Known rows, with every way that one mark hangs from another:
q690(q719(q98 q458)): [-25.8 -46.8 -25.7  21.1 -32.7  10.7 -47.4  -5.6  -8.7  24.4 -40.7  -8.1
 -21.5  30.2 -14.8  20.7   6.5  16.1  25.2   4.7 -17.2  10.4  38.3 -51.7
  34.6  17.3  22.9 -30.7 -11.0  -9.4 -37.8  -6.0]
q344(q126 q279(q719(q67 q98 q458))): [-46.4 -68.2 -49.9 -12.0 -55.2  -9.3 -32.2 -35.5 -22.6  30.5 -29.5   1.8
  56.9   7.3  19.8  75.5   4.3  72.2   2.7 -19.7   1.9   7.0  39.9 -64.5
  38.3  86.4  28.5 -23.3  -3.3 -14.9  -5.8 -37.7]
q126(q344(q279(q719(q67 q98 q458)))): [-44.7 -63.1  -6.6  13.4 -16.1 -15.1 -43.4   3.0  -4.0 -21.7  17.6  48.8
  44.1  25.2  36.0  37.5   9.5  39.8  16.8  14.9 -29.8   1.3  33.0 -59.4
  43.2  23.7  31.7 -30.1  12.1 -16.4 -53.5 -11.0]
q279(q344(q126) q719(q67 q98 q458)): [-59.5 -91.1   0.9 -12.8 -28.7  12.2 -24.5  16.4 -16.0   4.6 -20.5  29.5
  65.4  34.3  -2.4  21.6  35.0  37.2  40.7 -23.4 -11.0  13.1  15.8 -50.9
  75.5  39.0  39.7 -41.8   8.0  13.1 -48.9  -7.8]
q719(q67 q279): [-29.2 -30.3 -29.6  35.1 -31.0   6.3   2.6   1.1  -9.4 -27.3   2.8  47.6
  50.0  21.7  41.7  -7.4  -9.6  -0.3  11.9 -32.6  10.0  33.5  17.8  -5.0
 -19.8  48.3   8.3 -14.0  10.7 -24.0 -30.3 -30.5]
q344(q126 q279(q719)): [ -7.2 -39.2 -33.0 -48.4 -16.5 -23.4 -21.7 -63.6 -15.7  33.2 -34.9 -30.7
  32.1  -9.1 -24.5  54.7 -11.0  43.0 -15.5 -32.8  -3.4  -8.3  19.0 -36.1
   4.5  40.7 -15.2   7.3  -4.2 -12.2  47.7 -30.9]
q690(q719): [  2.4 -20.3  -6.1  -6.6  -4.8 -14.6 -46.7 -16.0 -11.0  18.3 -46.8 -26.0
 -19.7  -3.5 -37.1  -4.2 -10.2  -8.8  -0.2  -4.6 -20.1   9.5  11.9 -17.3
   3.0  -4.8 -13.4  -6.8 -16.6 -16.2  -2.4 -14.1]
q458(q719(q67 q98 q279(q344))): [-37.9 -74.1 -14.8  19.9 -55.6  14.9 -20.1  -0.6  22.8 -31.4   8.0  70.8
  39.8  28.5   9.3  -5.1  -2.2  17.0  35.9 -19.5  -6.2  46.2  30.0 -37.8
   0.2  29.9  -4.3 -36.0  20.8  -9.1 -63.2 -13.0]
q436(q719(q67 q279(q344))): [-23.2 -57.1 -24.3  -1.3 -18.5   8.0  -9.5   0.0 -27.7 -27.5  13.2  27.9
  46.8  31.6  25.7 -13.6  -1.8 -19.3   5.9 -58.7 -27.7  18.5 -13.8 -18.1
   5.6  -7.2  -9.0 -32.3   4.7 -37.8 -36.8 -36.4]
q436(q719(q67 q98 q279 q458)): [-44.6 -66.4 -68.9  32.1 -63.9  30.4  -8.3  -2.5 -23.5  -5.4 -10.6  26.4
  23.8  49.8  53.0  17.0  10.4  27.2  15.2 -36.8 -21.2  17.9  31.2 -52.8
  30.5  43.8  33.3 -45.8  -0.2 -38.4 -54.0 -38.8]
q344(q126): [ 10.3  -8.3  -4.2 -21.3 -14.7   8.1   4.7 -25.9  -5.4  35.9 -23.9  -0.4
  15.2  -9.7   1.0  13.1   4.7  23.1 -16.9 -17.8  16.3  -3.3  -3.7 -10.7
   8.0  11.9  -5.9  10.0 -15.8   6.7  28.1  -9.5]
q436(q719(q67 q98 q279(q344) q458)): [-51.6 -84.7 -41.0  23.2 -46.3  34.4  -9.9  12.2 -26.2 -21.1  17.6  45.4
  44.3  61.9  49.6  11.3  13.4   3.5  29.2 -51.5 -25.5  19.9  13.2 -51.5
  36.7  18.5  27.2 -54.9  12.5 -27.6 -71.9 -28.2]
q279(q344): [ -4.7 -22.8  30.3  -9.8  19.6   5.4  -2.6  14.4  -2.5 -18.8  28.3  19.2
  21.4  18.6  -9.7  -4.0   4.1 -30.7  17.5 -19.3  -7.2   0.1 -18.2  -1.1
   6.6 -33.5  -9.9 -11.0  13.7  10.8 -23.5  19.0]
q126(q344(q279(q719(q67 q458)))): [-34.4 -52.4  -6.4  11.0   6.9 -26.7 -50.8 -16.5 -11.8 -26.7  16.9  40.3
  43.4  22.2  43.7  34.7   5.8  23.5   9.7   6.9 -26.2  -5.7  25.3 -48.2
  40.7   7.7  25.6 -19.6   9.8 -19.6 -34.8 -25.6]
q719(q67 q98 q279(q344(q126)) q458): [-58.3 -85.3 -24.4  37.7 -57.1  44.2   4.2   1.3 -12.8  -3.6  10.1  81.8
  70.7  71.0  66.1  31.3  14.4  19.5  41.7 -49.9  17.3  34.3  27.5 -48.7
  27.1  54.9  38.6 -40.4  21.0   1.3 -66.2 -16.5]
q344(q126 q279(q719(q98 q458))): [-32.0 -61.2 -45.8 -22.6 -41.9  -1.8 -23.3 -54.0 -14.3  39.0 -29.5 -12.0
  28.1  20.6  -4.1  79.1   3.6  64.5   7.5 -21.9  -1.7  -9.7  45.7 -67.6
  32.9  60.5  21.6 -12.6   0.6  -5.0  13.5 -24.9]
q98(q719(q67 q279)): [-20.4 -35.3 -33.0   6.2 -38.9 -22.6 -36.0 -13.9  -7.6  -0.4  -6.0  33.5
  45.7  17.2  24.6  19.8 -17.7  -6.7  13.3 -39.2   2.1  19.2  23.9 -18.9
  -4.2  58.0  12.1 -19.2   4.5 -26.1 -32.2 -29.5]
q279(q344(q126) q719): [-11.1 -58.4  20.0 -53.5  17.1  -9.4 -12.1 -14.5 -11.2   7.7 -24.1  -4.4
  38.9  14.3 -49.3   2.1  16.5   5.4  20.8 -34.0 -10.1  -4.5 -13.8 -20.8
  36.3 -15.9  -4.4  -5.7   7.0  13.8  10.5  -2.2]
q126(q344(q279(q719(q67)))): [-20.2 -43.1   5.5  -6.9   7.1 -30.8 -40.8  -4.2  -5.9 -27.7  16.9  35.1
  51.5   0.3  16.3  15.5  -2.5  21.2  -3.5   7.4 -31.4   1.1  10.9 -33.8
  18.1   4.0   0.1 -11.0   7.4 -23.0 -25.7 -15.5]

Rows:
[-30.5 -60.6 -38.8  28.6 -71.4   9.8 -15.7 -12.5  25.5 -15.3 -12.9  51.1
  22.9  15.2  14.3  -3.2  -3.2  41.1  21.1  -6.5   1.1  43.5  48.2 -35.9
  -4.8  58.2   2.7 -27.4  10.5 -17.7 -45.1 -25.1]  q458(q719(q67 q98 q279))
[-37.8 -85.8 -26.6  30.3 -29.8  27.0 -35.7 -12.7 -11.2  -3.9 -16.6  28.8
   6.9  80.3  -5.9  18.8   2.3 -17.0  55.1 -38.6 -20.7  25.9  40.7 -55.7
  16.5   3.7  13.5 -41.0  19.1  -6.9 -56.9  -8.3]  q690(q719(q98 q279(q344) q458))
[-21.6 -46.4 -28.9 -35.4 -28.0 -30.0 -33.8 -47.1 -24.5  24.6 -31.8 -11.1
  62.0 -24.0  -4.1  50.2 -10.2  48.2 -21.2 -28.0   0.0   4.1  17.5 -34.8
   8.3  66.7  -5.9  -3.0  -8.8 -24.0  27.4 -45.4]  q344(q126 q279(q719(q67)))
[-18.7 -47.8   0.7 -14.9  -5.4 -14.2 -20.5  -1.5  11.6 -18.3  19.2  29.3
  25.7  15.3  -9.9  23.1   1.8  29.0   7.2  11.9 -36.2  -7.9  23.3 -50.4
  22.3  -2.2  -2.3  -9.4  15.9  -9.8 -24.2  10.7]  q126(q344(q279(q719(q98))))
[-36.8 -57.0 -45.0 -14.8 -28.9 -22.7 -45.3 -58.1 -32.1  22.3 -35.1  -9.0
  57.0   1.7  26.7  73.3  -1.0  53.5  -6.5 -30.7   6.9   0.2  29.5 -48.9
  31.0  65.2  23.4 -15.1  -7.3 -18.4  16.0 -53.0]  q344(q126 q279(q719(q67 q458)))
[-37.8 -53.0 -50.8  47.5 -49.7  40.9  11.9 -10.6   3.6  -8.7   3.5  43.2
   5.2  78.3  44.8  29.1   6.4  18.6  42.7 -20.7   6.6  16.5  54.2 -43.1
   7.6  42.1  39.4 -26.5  22.6   0.9 -43.5  -6.8]  q719(q98 q279 q458)
[-47.1 -52.5 -19.9  12.5  -6.5 -17.1 -40.0   2.5 -19.7 -14.9 -31.0   1.1
  27.2  19.0  13.9  12.7  22.2  26.2  30.4  -0.8  -8.4   4.2  22.4 -25.6
  54.4  36.9  52.0 -28.2   4.1  -6.0 -28.0 -33.8]  q279(q719(q67 q458))
[-38.7 -85.0   3.1 -25.8 -13.3  19.9 -14.0  -3.5  -8.0  14.6 -18.9  10.6
  31.9  48.1 -25.3  30.2  33.6  28.7  44.4 -25.5  -8.7  -4.6  14.1 -52.8
  66.6   5.2  34.2 -31.1  15.2  23.9 -26.5   8.1]  q279(q344(q126) q719(q98 q458))
[-38.6 -59.6 -45.6  47.5 -32.7   0.4 -59.6 -31.9 -25.8  -1.8 -44.2  19.1
  15.6  41.0  29.7  14.5  -7.9  -2.8  28.8 -31.1  -4.0  33.9  42.4 -39.1
   9.9  37.5  26.6 -33.8  -3.3 -30.9 -41.6 -52.5]  q690(q719(q67 q279 q458))
[ -3.6 -59.6 -10.7 -14.9 -14.4   6.9 -33.4 -47.0 -16.2  17.9 -37.6  13.1
  21.5  41.4 -28.6   3.5 -10.4 -22.6  18.1 -60.3  -8.6  23.7  10.2 -34.0
  -7.7 -11.6 -25.8  -8.3   2.8  -9.7  -4.0 -21.5]  q690(q719(q279(q344(q126))))
[-56.4 -62.8 -27.2  17.8 -35.0  -0.9 -27.2  30.3 -11.2 -12.1 -27.2  12.7
  29.8  21.0   1.5  15.6  26.8  44.6  35.6  12.6 -13.3  15.9  34.3 -41.8
  59.1  65.8  54.8 -42.1   6.2  -3.1 -50.9 -16.0]  q279(q719(q67 q98 q458))
[-43.6 -65.1 -23.9  20.6 -19.6  -9.1 -50.6 -15.8 -16.0 -14.2  18.9  48.8
  53.5  63.9  54.6  40.4  -3.8 -26.1  46.6 -53.7  -1.8   9.1  24.6 -32.3
  26.8  31.8  36.1 -38.3  14.6 -11.7 -64.2 -27.1]  q98(q719(q67 q279(q344) q458))
[ -6.9 -37.4   9.2 -22.9  18.9 -27.9 -32.2 -21.4   2.6 -20.8  17.9  20.0
  23.5  16.0  -2.1  19.6  -3.5  11.9   0.6   4.3 -33.1 -11.6  12.1 -37.1
  12.7 -19.9  -6.6  -0.5  14.1 -11.7  -7.2  -5.0]  q126(q344(q279(q719)))
[-48.8 -72.6 -51.6  52.4 -61.7  15.2 -47.2  -7.4 -17.4   4.2 -38.8  33.9
  17.8  49.9  22.2  13.0   0.7  17.2  34.3 -22.5 -10.0  43.2  54.1 -55.2
  16.4  62.2  29.7 -43.5   0.8 -29.4 -62.5 -35.6]  q690(q719(q67 q98 q279 q458))
[-56.9 -89.3 -28.1  43.5 -46.8  20.4 -46.8   6.8 -19.3 -11.7 -15.9  49.4
  38.3  64.2  20.4  12.8   0.9  -6.5  51.1 -35.5 -16.0  44.4  36.3 -53.0
  22.8  34.8  24.2 -52.1  12.1 -19.5 -83.9 -21.7]  q690(q719(q67 q98 q279(q344) q458))
[ -9.4 -47.0  -5.1 -10.5  -9.2  22.6  15.5 -32.9  -3.5  -1.4  10.1  40.6
  46.1  51.6  15.2   7.4  -1.7 -13.2  20.8 -63.0  15.7  15.4  -1.6 -15.6
 -14.8  -4.1 -13.3  -1.1  20.4   6.3  -0.9  -9.5]  q719(q279(q344(q126)))
[ -5.9 -50.1 -11.3 -35.0 -17.5  -5.3 -23.0 -42.6  -3.6  24.1   2.8  25.6
  42.7  41.7  -1.9  33.9 -12.5 -22.9  19.9 -72.2   4.8   0.7   8.9 -26.8
   3.3   9.8 -10.2  -7.4   7.5   0.0  -4.1  -8.8]  q98(q719(q279(q344(q126))))
[-30.8 -80.6 -15.3  -0.3 -64.6  22.4 -14.1 -18.7  18.6  -3.7 -11.7  65.0
  51.3  23.3  12.7   2.6  -0.5  34.3  20.0 -32.7   3.5  42.4  31.6 -42.7
   6.7  41.8  -8.5 -28.3  14.5  -5.1 -39.9 -18.5]  q458(q719(q67 q98 q279(q344(q126))))
[-59.0 -59.7 -48.8  63.9 -66.5  34.1   1.5   9.9  -6.3 -16.8   4.0  65.7
  40.0  62.4  70.5  23.7   9.2  26.9  38.8 -17.9  11.1  39.8  46.0 -38.3
  14.0  76.2  48.1 -40.2  18.6 -12.8 -68.4 -23.6]  q719(q67 q98 q279 q458)
[-55.8 -61.5 -45.0  10.0 -41.5 -14.3 -38.7  -7.7 -17.6  -9.5  -5.1   4.9
  40.5  14.4  17.0  58.8  -1.8  50.1  20.5  -2.4 -14.9  10.4  46.6 -49.8
  29.7  77.3  32.3 -34.7   8.7 -21.7 -34.3 -26.2]  q344(q279(q719(q67 q98 q458)))
[-48.8 -65.8  -8.9  28.3 -47.4  32.6  12.6  39.6  -0.6 -33.1  34.7  77.3
  67.0  45.2  27.9  -7.1   0.8  -4.4  33.7 -32.7  -2.2  52.8  14.2 -21.0
  -5.9  46.9   4.7 -36.6  29.6 -10.2 -74.4   4.3]  q719(q67 q98 q279(q344))
[-38.1 -70.8 -24.4   5.4 -27.6  -4.8 -47.1 -35.3 -20.2  15.2   4.8  48.8
  66.2  55.7  56.4  53.1  -0.5  -7.7  32.4 -66.8  11.7   8.0  21.9 -39.5
  31.6  41.7  32.7 -32.5   4.8  -8.9 -41.8 -36.4]  q98(q719(q67 q279(q344(q126)) q458))
[-46.6 -43.8 -42.0  57.4 -31.3  15.8 -13.2 -15.6 -18.8 -24.7  -1.2  51.8
  40.7  51.1  79.5  20.6   2.9   5.7  31.9 -30.3  14.9  26.3  34.3 -21.4
   7.9  50.0  45.0 -28.2  14.3 -18.4 -44.1 -44.3]  q719(q67 q279 q458)
[-42.0 -49.2 -12.7  -8.4 -36.4  -9.3 -14.1  40.6  -4.6 -10.9 -22.9   8.5
  36.8  -6.4 -30.9  -8.7  13.8  40.1  16.5  11.1 -22.4  26.5  20.9 -24.6
  35.0  57.0  25.5 -28.5   5.5  -8.6 -38.4  -5.4]  q279(q719(q67 q98))
[-29.0 -74.1 -31.3 -13.3 -59.0  30.4   7.8   1.2 -21.2   6.1   0.5  40.7
  61.9  28.7  16.3  -2.3   7.3  14.2  -0.5 -62.3 -17.8  28.2  -3.5 -44.1
  17.4  27.5  -7.7 -35.8   0.6 -29.2 -36.9 -24.7]  q436(q719(q67 q98 q279(q344(q126))))
[-39.0 -75.1 -23.0  19.6 -41.4  53.0  13.7 -19.9  -2.7   7.5   9.9  58.8
  39.5  86.4  38.6  40.0  15.3  11.7  48.0 -49.1  14.1  16.9  30.1 -50.2
  22.0  24.1  27.2 -28.0  26.0  16.7 -41.7  -0.4]  q719(q98 q279(q344(q126)) q458)
[-18.1 -67.5 -12.6   5.9 -38.7  20.9  -8.9 -20.3  31.0 -23.2   8.7  50.2
   9.6  45.6 -11.8  -0.7  -0.7   7.9  43.8 -23.2  -9.5  25.1  35.6 -40.8
  -5.3   1.3 -13.9 -24.4  27.6   5.0 -38.2   2.5]  q458(q719(q98 q279(q344)))
[-31.4 -40.4 -18.3  31.1 -18.8 -12.5 -70.1 -11.5 -26.5   9.5 -44.9  -0.6
   8.4   8.7  15.7  13.3   2.5   8.4  12.8  -1.1  -8.2  18.8  19.8 -31.6
  33.2  23.8  26.3 -32.6 -20.0 -25.5 -40.1 -38.8]  q690(q719(q67 q458))
[-42.6 -78.4  12.5 -36.5 -28.1   2.9 -10.3  31.3 -12.4   6.4 -19.0  26.6
  72.7   3.4 -33.7  -2.8  23.4  31.4  20.0 -22.8 -13.2  22.7  -0.8 -32.7
  48.4  37.4  10.7 -27.4   8.2   4.5 -35.8   2.1]  q279(q344(q126) q719(q67 q98))
[ -9.9 -45.8 -55.6  -5.9 -50.5  29.9  16.4  -8.0  -7.9   2.3  -7.1   4.2
   0.4  34.7  -3.3  -3.5  -0.2  14.1   3.2 -36.4 -27.4  11.7  18.5 -39.6
   0.9  10.6  -5.8 -21.0   3.5 -29.1 -18.3 -16.7]  q436(q719(q98 q279))
[-23.2 -44.7 -34.2 -21.2 -26.7 -16.1 -19.3 -12.2  -3.3   1.0  -5.6 -13.9
  18.6   4.2 -34.8  45.0  -9.1  33.7   6.8  -3.6 -23.3   4.0  35.7 -38.1
   1.6  49.0  -4.0 -13.2  11.5 -11.1   0.1  -6.3]  q344(q279(q719(q98)))
[-28.0 -56.0  -3.5   8.7 -25.5  17.0   3.2 -12.0 -14.5 -11.1  10.2  65.7
  77.9  31.2  37.0   0.1  -0.7  -8.5  12.0 -60.6  15.4  37.4  -3.1 -12.7
  -8.2  27.7  -2.8 -14.4  15.5  -7.7 -26.6 -24.6]  q719(q67 q279(q344(q126)))
[-15.5 -62.5 -31.5 -12.9 -36.2  33.1  12.8   3.6  -9.8 -13.8  15.5  23.4
  18.2  49.5  -6.1  -5.7   1.9 -10.9  18.9 -52.1 -34.6  13.8   2.7 -37.9
   7.3 -12.6 -14.2 -31.0  13.8 -18.3 -34.3  -3.0]  q436(q719(q98 q279(q344)))
[-32.2 -55.6   0.6  -4.2 -15.3 -21.3 -28.9  13.7   1.7 -23.3  22.4  43.7
  50.1   2.5   8.8  18.3   2.4  35.5   2.3  15.1 -37.1  10.5  20.7 -47.4
  23.4  23.6   5.4 -18.9  12.7 -22.3 -44.0  -1.5]  q126(q344(q279(q719(q67 q98))))
[-13.1 -51.1 -38.1  12.3 -54.5  16.5  -7.8 -30.7  34.1  -9.6 -17.0  34.1
 -10.6  29.7  -8.4   3.4  -6.5  33.2  27.4  -7.9  -4.1  24.1  50.3 -40.9
  -9.4  26.8  -3.9 -16.0  17.2  -4.8 -21.1 -10.9]  q458(q719(q98 q279))
[-30.0 -54.0 -56.3   9.7 -64.1  21.9   4.5  14.1 -18.0  -8.8  -6.1  26.1
  34.2  17.4  17.7  -9.6   1.0  23.5  -1.6 -34.4 -24.8  30.5  16.2 -36.1
   6.9  43.3   3.3 -34.9  -0.6 -41.6 -38.6 -30.7]  q436(q719(q67 q98 q279))
[-29.1 -56.9 -14.3  33.0   3.3  27.2  -2.7 -26.1  -9.4 -29.9  25.7  45.2
  22.4  88.5  49.5  24.7   6.7 -30.0  54.4 -48.0   5.2   7.2  19.4 -25.0
   7.6 -10.9  26.0 -24.3  32.2   7.1 -36.2 -15.5]  q719(q279(q344) q458)
[-66.1 -83.7   6.9   6.0 -14.8   5.6 -28.2  41.7 -12.9 -28.7   0.7  31.9
  49.8  41.6  -0.5  12.0  31.3  14.2  51.9  -4.6 -25.6  17.7  15.6 -41.7
  65.3  25.7  47.6 -51.0  20.3   8.3 -74.8   1.7]  q279(q344 q719(q67 q98 q458))
[-52.9 -72.1  11.5   3.4  14.6 -10.9 -40.5  16.7 -23.5 -34.5  -3.3  21.0
  48.5  33.9   5.3   9.0  24.5  -4.1  45.8 -15.6 -17.5   5.8   1.4 -23.9
  60.1   5.3  39.3 -39.0  12.9   4.3 -53.1 -17.3]  q279(q344 q719(q67 q458))
[-22.7 -61.9 -13.3 -19.0 -31.4 -10.4 -33.3 -21.1 -13.4  13.7   4.7  46.6
  75.0  27.2  23.1  27.3 -13.2 -13.1  14.7 -66.9   6.0  16.6   4.8 -25.0
   7.3  41.3   1.6 -19.5   3.6 -16.5 -30.2 -23.3]  q98(q719(q67 q279(q344(q126))))
[-26.3 -57.8 -67.6  16.7 -50.4  36.6   1.7 -19.8 -15.0   2.2  -6.2   8.3
  -6.8  64.3  31.5  21.3   8.4  23.0  20.8 -38.2 -19.2   2.4  33.0 -57.2
  26.0  12.7  25.5 -35.4   5.0 -21.0 -31.4 -25.5]  q436(q719(q98 q279 q458))
[-32.6 -39.5 -31.0  -9.9 -15.1 -38.0 -38.1 -18.5 -19.0 -15.2 -10.1 -10.6
  44.3 -16.0  -3.9  35.3 -13.6  26.0  -4.2 -12.0 -18.2  11.3  21.3 -22.7
   1.0  53.5   2.4 -13.6   5.2 -26.4  -4.0 -35.1]  q344(q279(q719(q67)))
[-32.8 -87.8 -27.0  13.6 -43.3  30.7 -34.1 -32.6 -12.7  26.8 -34.9  28.5
  14.7  73.2  -4.8  28.0   4.9   3.7  44.8 -50.6  -5.2  28.0  37.0 -65.8
  22.2  12.9  10.1 -32.8   9.2  -3.9 -38.7 -15.8]  q690(q719(q98 q279(q344(q126)) q458))
[-25.1 -59.0 -22.9   7.1  -4.5  -3.8 -38.7 -35.1  -7.6  -3.4  19.7  33.0
  23.0  76.2  30.7  47.4  -6.1 -31.0  52.8 -56.2  -4.9  -7.3  26.6 -35.6
  20.3   4.1  27.2 -26.4  18.6   0.9 -36.6 -14.8]  q98(q719(q279(q344) q458))
[-42.8 -45.3 -36.1  39.8 -63.6  25.5  13.7  27.4   1.4 -17.7   5.3  61.0
  48.7  27.1  34.3  -5.5  -2.7  19.7  16.8 -15.4   1.7  50.3  30.6 -20.3
 -14.4  76.0  15.7 -27.3  15.8 -20.4 -53.4 -10.9]  q719(q67 q98 q279)
